Each row comes from the steps of one walk. Every step used is in the known rows, and no mark comes twice. Write the walk behind each row, first mark first.
Known rows:
mevogo -> mekol -> patu -> tuzulo -> rano: [-15   3  11 -31 -64 -12  -5  -5  11 -33  43  24 -19 -95  69  -6   8  -3
  14 -34 -20   1  -4  -3  36 -29]
solu -> patu -> mekol -> mevogo -> tuzulo: [-12  -7 -44 -16 -42  -5 -35 -18  11   3  29  23 -11 -43  41  12  16 -14
  63 -18 -12  38  50  -1  48 -11]
solu -> patu -> mekol: [  5 -13 -56 -21 -63 -17 -42 -25  22  -7  43  20 -10 -79  30  17  26  16
  55 -38  11  42  43  31  28 -19]
nibub -> tuzulo -> patu -> mekol -> mevogo: [ -5 -28 -14 -19 -29  -5 -32 -15   4  19  30  13  -8 -57  22  12  17  -9
 -17 -32 -27  19  18   5  24  -6]
rano -> tuzulo -> patu: [-28  -1  45 -30 -68 -10 -35 -26  11 -17  35   6  -2 -40  19  19  32  -2
  13 -19 -19  24 -25   2  21 -12]
rano -> mekol -> patu -> tuzulo: [  3  -6 -11 -33 -57 -21 -29   4  20 -28  32  33 -18 -92  49   8  51   5
  35 -34  24  16  13 -15  37 -29]
rano -> tuzulo -> mevogo: [-22  24  57 -26 -67  -7 -41 -24   5  -6  10  15   9 -32  18  41  26  12
  71  16  47  26 -47  -2  16 -13]
rano -> tuzulo: [-27  17  51 -27 -68  -4 -32 -31  14 -18  20  17  -4 -35  19  22  33   3
  52 -14  15  26 -25  -5  21 -12]
patu -> tuzulo -> rano -> mekol -> mevogo: [-20  13   7 -28 -67 -10 -28   6  -5 -22  48  18 -23 -80  35   6  38 -22
   5 -39 -45  22   7 -19  34 -11]
lafuv -> tuzulo -> rano -> mekol -> mevogo: [-33   9 -49 -30 -56   8 -31  -9 -10 -16  51  24 -20 -36  23  -3  45 -25
  31 -41 -58  29   9 -18  32 -11]
rano -> mekol -> patu: [ -9 -19 -36 -31 -43 -14 -35  -9  18 -20  39  24 -13 -98  39   9  39   4
  71 -40  30  13  24 -14  37 -30]
patu -> tuzulo: [-15  25  33 -21 -63 -12 -27 -11  16 -25  24  21  -7 -64  20  19  19  10
  26  -7  24  34 -31  -2  24 -13]
mekol -> patu -> tuzulo -> nibub: [-11 -14  24 -20 -53 -19 -25  -1  11 -19  33  22   5 -64  38  21   6  15
  34  16 -11   3 -12 -13  12 -27]
lafuv -> tuzulo -> mevogo -> mekol -> patu: [-28  12 -35 -26 -44   3 -17 -19  12  -8  14  32   7 -33  53  15  16   9
  67  13  57  16 -20 -10  28 -27]
lafuv -> tuzulo: [-31  21 -23 -24 -53   8 -29 -23  11 -18  28  27  -3 -17   6  13  26   4
  51 -10  12  39 -31   1  23 -14]
lafuv -> tuzulo -> patu: [-29   6 -30 -26 -49   1 -33 -21   9 -16  41  12   0 -19   9   8  28   0
  14 -17 -19  36 -30   8  22 -13]
rano -> tuzulo -> nibub -> solu -> patu: [-37 -62  -1 -22 -76  -5 -61 -31   6   4  35  -3   8 -35  27  25  23   7
  12   5 -43  36  -1  -7  -2 -26]
lafuv -> tuzulo -> nibub: [-38   1 -20 -20 -53   4 -33 -19   9 -12  38  23  10  -8  11  18  11  10
  54  21 -25  38 -32   2   3 -12]
mevogo -> mekol -> patu -> tuzulo -> lafuv: [-17  -6  12 -20 -58 -18 -32  -3  26 -27  -3  11  -1 -96  68 -22   9  13
  15  20  13  12   9  -9  42 -22]
mekol -> patu: [-18  -5  -3 -22 -40 -10 -29 -18  16 -15  31  18  -3 -81  26  15  12   3
  71 -13  27   1   6  -9  31 -30]
mekol -> mevogo -> tuzulo -> nibub -> solu -> patu: [-56 -65 -29 -11 -37   7 -59 -17  -3  20  33  -1  12 -28  30  18 -11  -7
  30  27 -52  31  13 -32  22 -20]
rano -> tuzulo -> nibub -> solu: [-40 -48  57 -24 -67   1 -59 -31   5   4  27   0  11 -23  22  26  17   8
  26  12 -24  21 -34 -14   4 -20]
lafuv -> tuzulo -> rano: [-27  17 -30 -27 -59  10 -26 -22   0 -21  49  20  -8 -25  11   5  20  -6
  41 -29 -43  27 -29  12  22 -15]
nibub -> solu -> patu -> tuzulo -> mevogo: [-12 -22 -18 -22 -66 -10 -64 -12   5  10  17  -3   8 -64  25  37  19  14
   3  16  37  42 -27  -2  16 -29]
mekol -> patu -> tuzulo: [ -5   6  21 -24 -52 -16 -23  -6  14 -23  23  27  -9 -71  33  16  21   4
  33 -10  24   5  -3 -13  31 -28]
solu -> patu -> mekol -> mevogo: [-11 -10 -49 -13 -56 -15 -37 -23   4   4  34  20 -10 -70  26  17  21   0
  44 -28 -10  32  63   3  31 -16]
rano -> mekol: [-21   3 -21 -28 -55  -9 -40 -15  18 -24  41  19 -13 -88  25  13  40   9
  63 -36  34  43   3  -2  31 -14]

Which walk is each row?
[ -9 -70 -51 -20 -60 -11 -68 -27  12  12  48  -1   6 -69  34  19   9  21
  30 -20 -25  38  38  23  12 -27]
tuzulo -> nibub -> solu -> patu -> mekol
[-28 -13  19 -13 -33  -1 -36 -13   4   5  30  20   4 -24  42  17  -3  -2
  79  17 -30  23  11  -6  34  -5]
patu -> mekol -> mevogo -> tuzulo -> nibub
[-22 -26 -40 -13 -43  -8 -36 -12   6   8  38  18   2 -33  45  17   1   1
  63  15 -52  35  42   0  30 -10]
solu -> patu -> mekol -> mevogo -> tuzulo -> nibub
[  0  -4 -35 -30 -53  -4 -38 -24  14  -9  42  16  -5 -23  24   5  36   9
  20 -36 -20  38   0  32  31 -12]
lafuv -> tuzulo -> patu -> mekol
[-13  -9  47 -26 -63 -14 -36 -25   2   0  28  13  -8 -32  32  18  39 -13
   7 -32 -34  11  23  -2  33  -7]
rano -> tuzulo -> patu -> mekol -> mevogo
[-32 -40  37 -19 -60  -4 -56 -11   7  -3  29   0   9 -51  23  23   3  14
   1  15  -6  27 -37 -10   8 -21]
patu -> tuzulo -> nibub -> solu
[-28 -20 -21 -22 -72  -7 -48 -15  11   2  16   3   4 -78  56  21  13  13
  -9  12  52  49 -20  -4  21 -26]
nibub -> solu -> patu -> tuzulo -> mevogo -> mekol
[-32   8 -10 -20 -42   7 -18 -18  18   9  10  19   5 -68  41  25  -2  27
  35  14  71  40 -48   3  13  -9]
nibub -> tuzulo -> mevogo -> mekol
[-16   9  -6 -18 -33   4 -36 -16  10  14  15  16   9 -57  12  35   6  21
  42  25  54  32 -53   3   8 -12]
nibub -> tuzulo -> mevogo
[-34 -56  23 -23 -56  -8 -33 -10  16  -7  24  14   4 -73  69   5  -3  11
  -3   4   3   8  -2 -24  20 -34]
mevogo -> mekol -> patu -> tuzulo -> nibub -> solu
[-19  -7 -23 -22 -30   1 -16 -15  17  12   9  23   5 -77  56  18   2  18
  42  13  64  11 -24 -10  20 -25]
nibub -> tuzulo -> mevogo -> mekol -> patu
[  0 -14  -3 -24 -53 -17 -42 -23  14 -11  46   7  -5 -78  26  13  22  12
  32 -39   3  28   5  31  34 -16]
tuzulo -> patu -> mekol
[ -5 -15   3 -26 -39  -6 -43 -17  21 -10  41  10  -5 -47  41   7  14   8
  51 -28  -2  33  -6  27  49 -11]
mevogo -> tuzulo -> patu -> mekol
[-13 -19 -43 -12 -40 -10 -61 -11  16   5   6   3   1 -51  44 -13  11  -5
  54  19 -38  37  55   5  54  -8]
solu -> patu -> mekol -> mevogo -> tuzulo -> lafuv
[ -1  -7  17 -21 -51 -19 -48   3  20 -20   1   2   3 -80  38  -6  16  10
  24  25   0   4   2  -7  37 -26]
mekol -> patu -> tuzulo -> lafuv
[  3 -33 -60 -36 -36  -3 -28  -2  11  -4  53  23 -22 -99  45   1  36  -3
  24 -58 -34   6  15  -1  26 -30]
nibub -> tuzulo -> rano -> mekol -> patu
[-14 -37 -27 -27 -73  -7 -52 -13  -2  -8  51  -3 -12 -77  27  12  17  -3
 -25 -38 -51  33  -4   7  21 -30]
nibub -> solu -> patu -> tuzulo -> rano
[-18   6  18 -24 -60 -13  -4  -9  23 -27  18  30 -13 -85  64   1  11   5
  24 -20  37  11   4 -16  34 -27]
mevogo -> mekol -> patu -> tuzulo
[-13 -73 -45 -20 -47   0 -69 -21  16  15  44   2   5 -42  48  12   6  16
  50  -6 -29  44  25  17  28 -24]
mevogo -> tuzulo -> nibub -> solu -> patu -> mekol
[-24 -73 -42 -14 -54  -9 -64 -23  -2  25  39   0   5 -57  30  21   5  -2
  17  -4 -45  27  56  -3  15 -22]
tuzulo -> nibub -> solu -> patu -> mekol -> mevogo
[ -7   2 -31 -16 -70 -21 -57  -3  21 -19   9  -2   2 -81  28  -3  21  18
   1  25 -22  46   2  13  25 -15]
solu -> patu -> tuzulo -> lafuv
[-31 -45 -47 -19 -57  -2 -62 -29  12   3  35  -2  -1 -74  15  16  16   6
  22 -23   8  40  12  -1  21 -29]
nibub -> solu -> patu
[ -6  23 -23 -20 -70 -20 -38  -6   8  -9  22  13   4 -67  24  39  20  18
  30  21  36  46 -25   7  13 -19]
solu -> patu -> tuzulo -> mevogo
[-30   5  13 -17 -35   3 -58 -14  26 -13   3  -1   8 -52  28  -9   1  10
  73  35  -1  35 -30   2  47  -8]
mevogo -> tuzulo -> lafuv
[-40 -54 -75 -20 -57   6 -61 -25   6   6  41   3  10 -12  14  13  15  10
  12   8 -43  47  -3   0   1 -27]
lafuv -> tuzulo -> nibub -> solu -> patu
[-37  -7 -10 -17 -34  -1 -61   0  14 -10   3   4  -1 -61  39 -14  26  -9
  64  21 -14  34  11 -27  56  -5]
rano -> mekol -> mevogo -> tuzulo -> lafuv
[-16  -5  14 -12 -31  -2 -59 -10  13   5  -2   7   3 -42  39 -12   4  -3
  68  24 -15  23  24  -2  59  -3]
patu -> mekol -> mevogo -> tuzulo -> lafuv
[  0  14  24 -24 -49 -18 -32  -3   9 -10  12  21   6 -67  35  36  17  13
  52  23  58   6 -35 -12  25 -30]
mekol -> patu -> tuzulo -> mevogo
[-18   5 -60 -36 -62   6 -35 -11   2 -25  59  23 -18 -44  25  -1  53  -5
  44 -51 -40  42  -9  10  28 -16]
lafuv -> tuzulo -> rano -> mekol
[-39 -63 -43 -16 -58  -4 -62 -25   7   4  46 -10  11 -66  21  22   1  14
  22   7 -26  38   4   0   2 -28]
tuzulo -> nibub -> solu -> patu
[-43 -50  16 -17 -50   2 -61 -24   6   6  38  -5  14 -57  13  22  -5  12
  36  10  -4  26 -28  -7   7 -23]
tuzulo -> nibub -> solu
[-44   3  19  -8 -29   4 -52  -8  10  -4  -5  -2   9 -40  24  -8  -4 -10
  61  46 -19  22 -10 -24  49  -3]
mekol -> mevogo -> tuzulo -> lafuv
[  2  -7  40 -31 -70 -14 -41 -29  15 -11  35  11  -8 -45  36  15  43   7
  20 -39 -12  23   5  24  31 -11]
rano -> tuzulo -> patu -> mekol
[-15 -14   4 -19 -44 -16 -36 -19   0   1  41   9  -5 -67  24  14  16 -11
  17 -29 -17  16  25   5  36 -10]
tuzulo -> patu -> mekol -> mevogo
[-39 -13 -14 -24 -34  -4 -39  -4   7 -10  40  10 -10 -56  37   3  27 -19
  33 -22 -20  34   5 -25  49  -7]
rano -> mekol -> mevogo -> tuzulo -> patu
